In the rows, zero is written as 128.
Known rows, with every way that one mark hangs from another:
k66(k180 k365 k491(k917)): [118  55 137 105 146  99 195 113  97 103 108 132 178 140 154 174 116 144
 134 152 117  71  59  96 119 185 146 101 101  54 169 137 108 135 164 158
 100 134 143 184 136 143 113 134  66 117 156 135 113  97 149 143 147 120
  93  95]
k180(k458(k365)): [119 102 106 113 138 100 169 105 121 127 189 134  96 135 175 155 102 142
 135 118 115  89  88  80 133 132  96 129 104  82 134 119 109 138 163 164
 104 121 166 163 151 111 101 108  61  95 138 132 139 175 165 130 106 170
  96 116]
k470(k458(k917)): [114 115 111  98 143  73 159 104 125 137 162  87 113 127 175 132  95 135
 124 108 117  96  93  89 147 156 118 139 129  67 143 126 135 123 134 137
  96 126 152 175 151 110 118 116  61 101 130 157 127 170 180  95  90 145
  86 116]
k458(k66 k180 k417 k491(k917) k808): [147 123 108 121 115  56 138 117 148  87 122  98  98 135 184 126 131  88
  95 160  78 140  92 134 157 132 147 103 155  53 129 160  94 123 110 121
  79 115 172 121 181 107 106 123  80  84 122 135 141 137 162 115 110 161
 107  74]
k417(k66(k365 k458)): [118 100 104  95 125 101 147 129 112 152 188  97 148 153 126 130  96 150
 117 122  97 125  92  90 132 155 131 117 107  48 139 120 156 146 153 161
 104  99 127 154 115 119 126 163  65  93 130 144  98 121 171 145 151 150
  95 124]
k491(k458(k365 k917)): [143 119 102 108 149  64 162  93 118 132 160 118 117 156 197 128  98 141
  95 117 116 107  79  93 141 140 125 132 125  78 139 139 104 129 153 147
  85 103 151 158 146 115 122 131  78 109 138 144 115 156 172 123 103 172
  91 115]
k983(k180(k458(k66 k417 k808)) k365): [116  84 106 133 101  98 103 117 150  91 174 129  49 124 140 153  97 115
 115 149 114  69 104  99 163 100 126 128 158  47 133 131 107 132 110 155
 131 138 199 125 118  99  85 127  70 109  90 137 128 194 149 112 124 146
 113  71]
k180(k66(k491(k458 k917(k365 k808)))): [ 95  90 123 125 123 100 199  79  78 107 137 120 136 124 164 154  74 150
 127  53 132 134  86 124  82 180 117 134  96  70 150 154 122 110 126 161
 123 156 155 180 124 134  96 123 102 157 159 115 121 139 150 140 126 157
  92 142]
k491(k458(k808) k917): [ 95 100 102 113 171  80 172  99  99 127 148 103 130 121 161 134  80 130
 102 120 101  98  74 109 125 146 138 120 128  67 160 161 108 105 146 131
 101 117 169 156 124 139  84 126  95 142 118 117 102 151 139 115 121 160
 100 109]
k983(k180 k365): [ 87  67 124 108 119  97 128 118 115 123 160 132 115 111 144 170  98 139
 130 109 143  64  98  83 135 130 107 134 125  52 141 115 120 125 109 172
 126 134 171 140 104  98  98 110  70 120 116 135  94 197 147 113 106 121
  87 109]
k66(k458(k365 k417) k491(k917)): [122 115 138 108 147  72 157 125 115 103 141  99 148 135 174 153 118 115
 125 156  83 109  83  77 141 159 153 109 134  57 159 152 122 114 175 155
 107 115 149 163 122 126  93 147  70  75 121 127 120 109 160 155 127 135
  82 119]
k458(k66(k491(k917)) k365 k417 k808): [130 122 123 132 161  81 146 106 149  83 144  78  98 136 182 138 123 101
  96 168  72 104  70  90 153 121 156 104 149  42 158 152 114 115 162 126
 100 124 200 129 146 123  89 151  65  86 112 124 137 132 153 150 135 158
  99  75]
k808(k66(k365) k458(k180 k491)): [130  99 122  95  86  77 124 106 118 129 150  84 150 145 148 133 133 131
 112 126 109 112 100  92 121 159 121 110 104  44 120 139 125 147 103 138
  88  95 113 124 200 101 175 168  52  93 173 169 153 147 160 105 115 178
  81  90]
k917(k808): [107 124 121 107 142 109 178 124  91 130 170  71 159 110 156 157 106 153
 117  68 118 104  98 117 118 162 100 127 103  49 133 130 139 129 124 154
 111 117 146 152 136 104  99 101  61 104 128 145 117 158 164  92 107 159
  81 138]
k458(k180(k66) k917(k365 k417 k808)): [147 143  97 122  79 107 203  97 106  96 132 145 114 136 178 132 111 123
 142  69 151 156  97 160 122 197 122 147 100  78  96 163 143 152  88 174
 110 133 142 160 207  86 131  93  82 114 147 168 123 170 208  95  99 177
  81 142]
k417(k66(k365 k458(k491))): [122  96 106  97 104  85 148 128 120 150 181 101 152 161 131 135  94 146
 106 109  91 150  96  92 133 158 126 110 104  47 136 122 147 144 142 157
  94  93 126 150 126 114 133 151  64  86 146 147 114 123 172 151 147 150
 101 122]
k983(k180(k917(k417))): [ 79 114 111 121 115 101 151 131 123 124 156 139 132 102 144 179 106 128
 145  92 168  94  86 110 130 158 123 140  78  78 144 131 123 127 118 159
 137 103 158 162 149 128  84  80  75 104 119 153 120 172 153 107  96 132
  56 107]
k180(k458(k365) k917): [118 119 104 125 137  98 169 107 130 124 194 137 106 132 170 170  95 139
 151 107 139  89  82  83 130 141 114 140  73  95 142 115 110 148 163 164
 116 109 170 165 163 117  86  90  63  92 141 143 142 169 160 130 103 158
  82 108]
k458(k66(k180) k365 k417 k491 k808 k917): [178 126 108 124 128  44 139 114 168  68 140 104  96 172 216 125 142  95
  71 169  71 124  82 113 178 138 160 102 163  25 119 153  93 155 133 122
  63 108 179 108 188  89 128 125  52  60 115 173 144 129 180 130 113 169
 112  57]
k983(k365): [102  83 115 108 138  99 153 113 105 121 168 124 122 123 150 154 101 141
 113 108 117  80  84  80 120 134 105 131 124  60 132 113 127 122 121 167
 117 133 171 147 106 109  97 105  62 109 128 137  89 200 153 119 107 128
 101 113]
k983(k180(k66)): [ 76  85 123 110 128  71 143 111 109 131 165 146 116 108 167 169 107 135
 143  87 143  97 117 111 122 146 113 139 106  59 135 115 110 127 113 168
 133 151 152 150 121 107 109 110  82 121 126 133 113 177 158 124 102 148
  73 126]
k491(k66(k180 k365) k458 k917): [114  56 112  99 158  94 186 103  82 126 128 165 164 159 159 137  81 139
 105 139  92 110  56 122 111 205 156 105 118  57 158 146  91 131 161 136
  69 119 120 183 110 169 109 148 102 160 132 101  84 117 130 148 153 162
 101 102]
k491(k66(k180(k458) k365)): [127  65 116 101 138 102 183 113  98 116 166 171 140 161 156 150  96 148
 121 137  98 101  79 118 115 183 129 108 105  56 137 111  96 159 151 160
  86 133 126 175 133 141 114 116  65 125 135 128 106 148 155 133 150 162
 104 106]
k917(k417(k66) k808(k458)): [ 99 148  99 106  99 164 174 124  99 131 171  79 160 114 122 145 124 150
 126  74 110 141  84 104 121 183 105 129 114  39 127 153 176 143 122 144
 117  92 129 151 168 127 123 131  69  97 135 151 141 168 176 103 114 169
  76 128]
k66(k458 k491(k917)): [ 92 103 135 104 156  73 170 119 101 113 122  93 160 120 147 163 106 142
 137 139  93 109  90  88 124 163 136 118 110  67 168 141 119 116 148 158
 122 119 142 181 113 124  91 135  81 108 134 129 102 109 158 124 131 119
  84 132]
k180(k66(k458(k365 k491)) k917(k808)): [106 137 114 125 125  60 161 119 116 124 175 109 134 145 173 176  88 129
 149  53 116 154 108 125 132 198 137 142  67  60 121 128 139 158 122 152
 121 105 142 142 144  93  96  98  73  81 137 162 136 145 176 136 106 165
  69 137]
k491(k458(k66 k808 k917)): [135 130  90 121 158  58 144  91 131 106 147  90  83 150 172 113  95 137
  72 135  94 117  84 125 152 120 141 128 141  59 144 147 104 131 118 124
  97 106 169 142 142 115 110 142  84 122 117 153 108 146 165  95 126 175
 110  89]
k491(k458(k917(k417 k808))): [134 140  94 116 123  98 191 115  98 124 142 109 139 137 165 132  94 148
  95  88 123 130  79 135 132 176 126 134 116  74 129 161 127 126 123 142
 105  90 136 176 153 131 106 112  84 116 126 156 120 155 179  87 112 170
  88 125]
k180(k66): [ 92  98 115 109 147  74 168 107  96 126 176 145 124 119 178 154 107 137
 127  83 116 114 104 112 106 152 112 137 103  68 124 111 115 126 122 160
 125 152 153 158 123 118 108 106  75 111 138 135 109 178 166 131 109 156
  88 129]
k917(k417(k66)): [ 97 120  96 108 118 134 182 119 111 129 174 130 143 121 139 138 113 139
 117 101 116 134  79  93 116 154 102 126 103  70 126 133 144 129 139 157
 111 107 149 164 145 143 105 110  72 101 128 137 114 170 170 130 119 149
  88 120]
k983(k180(k66(k491) k458(k917)) k365): [117  64 128 131  96  69 145  95 128 104 138 189  79 126 156 180  95 141
 166 123 143  82 114  97 133 135 124 151 127  77 137 112  96 148 101 191
 146 168 178 167 119 100 109 116  85 135 137 138 119 192 185 116 119 118
 102 109]
k180(k66(k491) k917(k365)): [ 89 100 127 130 119  89 184  79 103  94 169 143 125 123 167 170  86 141
 141  46 164 120  88 108  74 158 118 147  58  83 144 115 123 129 114 177
 145 163 168 171 141 121  97  89  74 124 166 145 113 159 155 144 117 133
  80 130]
k417(k66(k458)): [ 99 122 107  94 134  97 151 119 111 136 180  97 145 135 139 135 108 150
 124 112  95 132 105  86 129 149 112 125 115  52 138 125 147 143 145 162
 108 108 131 154 117 118 115 142  75  95 120 137  95 133 168 125 129 143
  93 133]
k983(k180(k458(k491))): [102  77 119 112  93  77 143 120 127 125 168 139 108 116 156 175  97 142
 135  99 139  98 112 102 132 131  93 126 104  72 141 120  89 130 116 167
 116 128 154 160 149 103 106  91  73 110 142 136 150 170 158 107 101 150
  89 117]
k808(k66(k491) k458(k180(k917))): [108 133 145 106 113  85 139  83 115  95 127  84 158 117 149 159 145 140
 146 125 135  86 105  84 100 154 123 134  83  64 147 136 119 149 109 148
 124 116 126 144 197 121 145 147  64 102 165 165 141 136 156  88 104 144
  59  97]
k917(k365 k417(k66(k180(k458)))): [105  98  84 119  79 170 206  97 106  90 176 160 116 140 139 136 103 147
 130  97 141 125  72  92  96 175  91 126  91  71 122 151 140 149 144 176
 104 132 152 176 177 134 110  97  75 122 140 145 130 158 159 139 127 157
 108 112]

Rows:
[109 102  98 121 109 137 183  83 122  91 189 132 121 139 144 147  95 146
 141  97 138  96  85  95 105 155 115 131  82  62 141 133 128 169 146 167
 106 138 167 151 172 121 103  96  71 123 131 149 116 141 155 126 129 146
 109 100] => k417(k66(k180(k458(k808) k917(k365))))
[131  72 102 109 117  80 148 120 126 104 135 121 125 164 162 150 119 142
  88 137 103 118  71 112 140 158 122 103 105  42 134 123 104 148 125 132
  81 107 146 151 155 113 129 128  60  91 156 162 141 115 148 136 135 158
 108  76] => k458(k66(k180 k365) k491)
[106 104 116 104 152  98 176 145  90 143 147  91 174 138 127 144  76 132
 134 110  78 142  82 134 135 213 160 106 114  38 148 145 145 133 143 144
  88  97 121 162 107 126  97 157  85 130 113 112  84 118 159 125 157 166
  85 139] => k491(k66(k365 k458) k917(k808))
[ 80 109 101 125  79 137 158 112 127 118 180 132 125 110 129 161  95 133
 142  63 185 120  81  99 112 155 110 142  72  72 141 140 147 133 117 170
 129 112 161 154 160 124  96  96  78 120 130 145 118 166 148 130 107 137
  68 115] => k983(k180(k917(k365 k417(k66))))
[100 128  94 114  85 168 202 116  93  91 160 100 153 144 126 135  99 151
 126  74 126 147  83 119 113 214 106 123  92  39 118 172 181 159 130 165
 105 108 127 162 162 112 106 111  74 107 120 163 116 126 168 118 134 161
  90 138] => k917(k365 k417(k66(k180 k458)) k808)
[152 123 130  96  95  77 128 110 127 112 159 110 131 149 199 136 149 110
 104 130  99 124  94  85 136 146 118 115 148  52 122 142 113 135 127 146
  83 106 133 123 191  92 155 124  53  49 163 157 162 168 176 133  79 173
  77 105] => k808(k458(k180 k365 k417 k491))
[166 121 131 115 108  65 170  70 116  75 129 115 114 158 189 112 105 126
  80 125 117 115  93 128 113 130 141 122 141  72 145 160  99 123 120 160
 104 144 155 155 167 113 123 116  71 108 147 154 113 137 175 105 119 151
 103 112] => k66(k491(k458(k180 k417 k808 k917(k365))))
[101  54 115 119  80  87 132 116 130 120 163 152  90 124 142 175  89 140
 137 109 137  80 105  86 135 127  95 132 121  67 134 117  98 134 103 175
 122 133 174 148 124  95  98  93  74 116 138 137 133 204 153 116 105 129
 103 107] => k983(k180(k458(k491)) k365)
[112 108 107 108 115  63 163 105 120  97 134  93 121 143 161 133  96 112
 122 124 102 146  98 121 134 167 135 112 119  62 136 166 125 130 110 152
  94 115 148 132 169  76 107 111  80 105 135 150 109 138 165 111 113 154
  99 129] => k66(k458(k180 k491(k917(k365)) k808))
[ 91 117 122 102 173  65 156 115 109 115 175  99 131 143 152 132  90 128
 103 121  64 138 103 123 128 161 142 115 126  39 140 124 121 137 125 146
 104 122 135 142 106 116  91 119  67 114  96 132  70 165 159 112 137 162
  95 136] => k491(k66(k458(k808)))
[ 96  64 112 118 103 106 132 113 122 121 169 152  86 114 138 175  89 145
 147 121 143  61 104  82 137 125  98 138 124  66 139 116 110 133 115 180
 132 137 177 153 112 102  92 106  74 124 120 131 117 202 152 111 109 131
  97 106] => k983(k180(k458) k365)
[180 120  85 116  79  64 157 122 152 113 104 142 100 170 167 126 128 115
  99 158 114 165  72 143 167 160 142 116 115  78 112 146 110 153  95 139
  82  79 143 153 209 103 146 129  70  78 160 175 149 138 201 107 120 169
  97  82] => k458(k66(k365) k180 k491 k917(k417))
[120 127  96 132  87  77 176 100 138  89 166  81 115 133 159 116 100 110
  84  80 116 140  86 116 124 151 131 118 103  57 110 170 129 124  83 141
  96 107 170 124 212  93 124 109  56 115 131 176 129 181 173  97 114 174
 104  97] => k458(k491 k808(k66) k917(k365 k417))
[141 150 120 110 123  86 144 115 136 130 181  45 121 131 187 117 109 113
 118  99 103  93 103  92 160 173 135 130 139  43 120 153 154 131 148 128
  78 111 154 140 176 106 122 150  48  80 109 163 156 157 179 105  92 177
  74 101] => k470(k458(k365 k417 k917(k808(k66))))
[138  96 135  94 125  68 158 108 110 118 121 115 146 167 147 151 110 146
 127 156 103 110  96 113 132 164 140 114 100  65 150 126 127 146 141 169
 118 113 118 169 134 108 127 139  56  81 156 159 112 105 181 119 142 138
  81 129] => k66(k365 k458(k180) k491)
[ 99 127  99 122  95 157 203 120  89 105 177  86 134 116 142 144  91 146
 109  40 148 131  74 125 103 182  92 127  87  60 118 160 166 116 113 161
 119 115 154 162 166 109  91  83  62 113 135 154 127 177 161 106 109 172
  83 143] => k917(k365 k417 k808)
[127 118  99 112 129  81 134 112 111 111 164 114  98 139 174 117 107 135
  61 125 102 116  83 109 132 123 121 123 141  62 138 141 101 106 136 127
 102 110 150 161 116 141 105 143  84 101 118 133 128 135 138 126 121 171
 102  90] => k491(k458(k66 k417))
[155 106 140 103 116  54 142 127 117  87 129  99 172 161 158 133 132 128
 108 173  90  82  99  97 136 179 171 102 120  33 136 150 119 150 144 153
  97 111 114 157 151 123 144 180  50  81 119 180 116  74 170 117 158 140
  91  81] => k808(k66(k180 k365 k458(k417 k917) k491))
[142 124 103 116 163  57 161  85 126 121 165 101 105 160 194 121  92 131
  85 124  99 103  81 105 147 131 142 128 135  64 143 148 108 133 149 139
  90 108 168 140 152 107 112 126  71 110 123 148 110 166 174 117 110 178
  98 109] => k491(k458(k365 k808 k917))
[ 81 120 102 117  94 164 188 115  87  87 136  79 170 101 129 145 119 130
 139  86 135 104  67 100 105 219 120 117 102  39 131 197 161 128 119 139
 100 106 136 151 198 122 122 142  81 138 131 152 139 137 140 102 116 174
  78 104] => k491(k917(k365 k417 k808(k66(k180) k458)))
[ 89 105 124  92 132 102 137 104  99  98 152  92 163 119 154 146 148 146
 122 128 109  66  97  71 109 172 112 118 114  27 133 143 121 147 124 137
  99 117 122 138 172 119 150 156  59 108 135 164 130 137 140  97 111 162
  79  85] => k808(k66(k180) k458)
[113  98 129 125 155  62 171  83 107 103 147 135 115 141 193 145  94 113
 111 117  89 114  83 108 114 152 154 123 134  68 150 152 100 110 158 144
 116 153 173 157 120 146  92 134  90 120 132 114 125 152 156 164 126 160
  97 110] => k180(k66(k491(k458(k365 k417 k808) k917)))
[ 97 132 116 124 138  89 174 113  97 125 176 114 145 110 162 177  96 140
 152  40 142 120 103 133 107 181 124 149  67  67 127 117 134 144 114 158
 134 130 153 156 140 118  89  87  77 110 134 148 117 163 167 115 106 153
  71 130] => k180(k66 k917(k808))
[ 98  89 116 119 127  47 117 112 131 111 152 143  86 134 151 158  90 118
 143 128 114  95 120 109 158 147 154 143 145  45 127 128 126 148  94 170
 139 143 171 126 102  76 105 127  82 119  95 155  83 192 181 111 120 131
  94 114] => k983(k180(k66(k458(k808 k917))) k365)
[118 107 120 112 132  69 143 105 144 121 194  67  94 148 193 123  92 102
  91 102  79 109  93  87 154 145 127 117 144  45 133 139 135 115 148 120
  84 127 175 130 156 107 100 103  39  64 121 156 163 191 164 140  91 167
  92  99] => k470(k458(k365 k417 k491 k808))
[130 107 120 105 147  79 155 103 103 125 183 138 126 161 194 117  94 125
  72 115  82 129  80 107 116 155 133 117 140  60 133 132  97 115 159 140
  79 118 137 152 107 152 105 130  78 110 118 108 103 168 141 155 120 184
  90 118] => k491(k66 k458(k365 k417))
[ 98 121 117 120 163  78 148  96 131 118 188  69 121 132 171 136 111 120
 108 117  92  80  95  83 133 129 125 117 106  41 129 139 127 136 147 136
  96 116 178 107 164 100 106 136  46 102 109 149 118 176 152 121 117 180
  87  97] => k458(k365 k808(k66))
[124 107 131 112 132  58 155 121 122 105 186 100 136 137 178 125 103 104
  68 100  61 147 100 130 114 141 141 101 145  35 124 127  95 116 111 136
  88 131 154 122 132 123 101  93  54  91 116 128 106 185 156 126 120 162
 106 111] => k458(k417 k491(k66) k808)
[107 117 112 110 150  51 146 116 133 117 174  78 115 159 174 142  98 122
 102 123  72 131  98  96 152 146 132 114 119  46 134 137 127 140 137 140
  99  99 156 123 141  80 100 110  51  71 122 161 122 157 171 132 116 164
  94 124] => k66(k458(k365 k491 k808))
[135 134 123  92 121  65 137 130 110 107 154 115 135 139 174 129 128 119
 116 152  94 117 112 113 143 156 132 121 137  63 123 139 119 132 131 160
 107 115 121 150 140 104 114 121  67  61 112 155 107 131 175 107 109 150
  81 123] => k66(k458(k180 k417))
[114 104 116  97  95  90 145 114 130 137 193  86 123 133 164 121  99 124
 100  86  95 133 103  82 130 149 104 122 138  54 132 126 140 115 139 136
  85 126 147 160 142 133 120 119  59  81 137 142 153 165 163 140  97 144
  95 110] => k470(k458(k417(k66) k491))
[107 129 122 132 129  76 188  80 123  86 124 158 112 136 168 164 113 114
 156 115 126 126  96 145 112 167 151 142  74  88 129 133 114 153 110 159
 144 142 165 156 179 128  89  72  73 102 137 161 120 178 185 112 112 140
  74 111] => k458(k180(k66(k491) k917(k417)) k808)
[120  66 125 110 143  87 179 101  93 133 125 117 156 144 147 152  82 149
 105 126 114  97  58 100 111 159 141 112 103  78 176 142 109 106 159 148
 104 117 147 192 113 154 106 151  84 134 161 117 116 113 143 146 149 140
  95 110] => k66(k365 k491(k458 k917))
[113 109 103 143 127  57 170  87 143 110 197 158  74 147 185 171  81 118
 150  81 116 125  99 114 126 146 135 140  74  84 124 116  98 155 131 156
 122 132 186 137 169 107  88  76  68  97 147 148 158 193 175 147 105 172
  98 103] => k180(k66 k458(k365 k491 k808) k917)
[111 117 109 109  87 117 178 112 109  96 164  93 165 149 141 154  99 151
 133  65 130 149  95 110 110 199 117 123  74  40 133 144 151 171 124 164
  96 102 126 147 158 104 115 107  74 100 141 167 117 100 158 126 127 139
  93 127] => k417(k66(k180(k917(k365 k808)) k458(k491)))
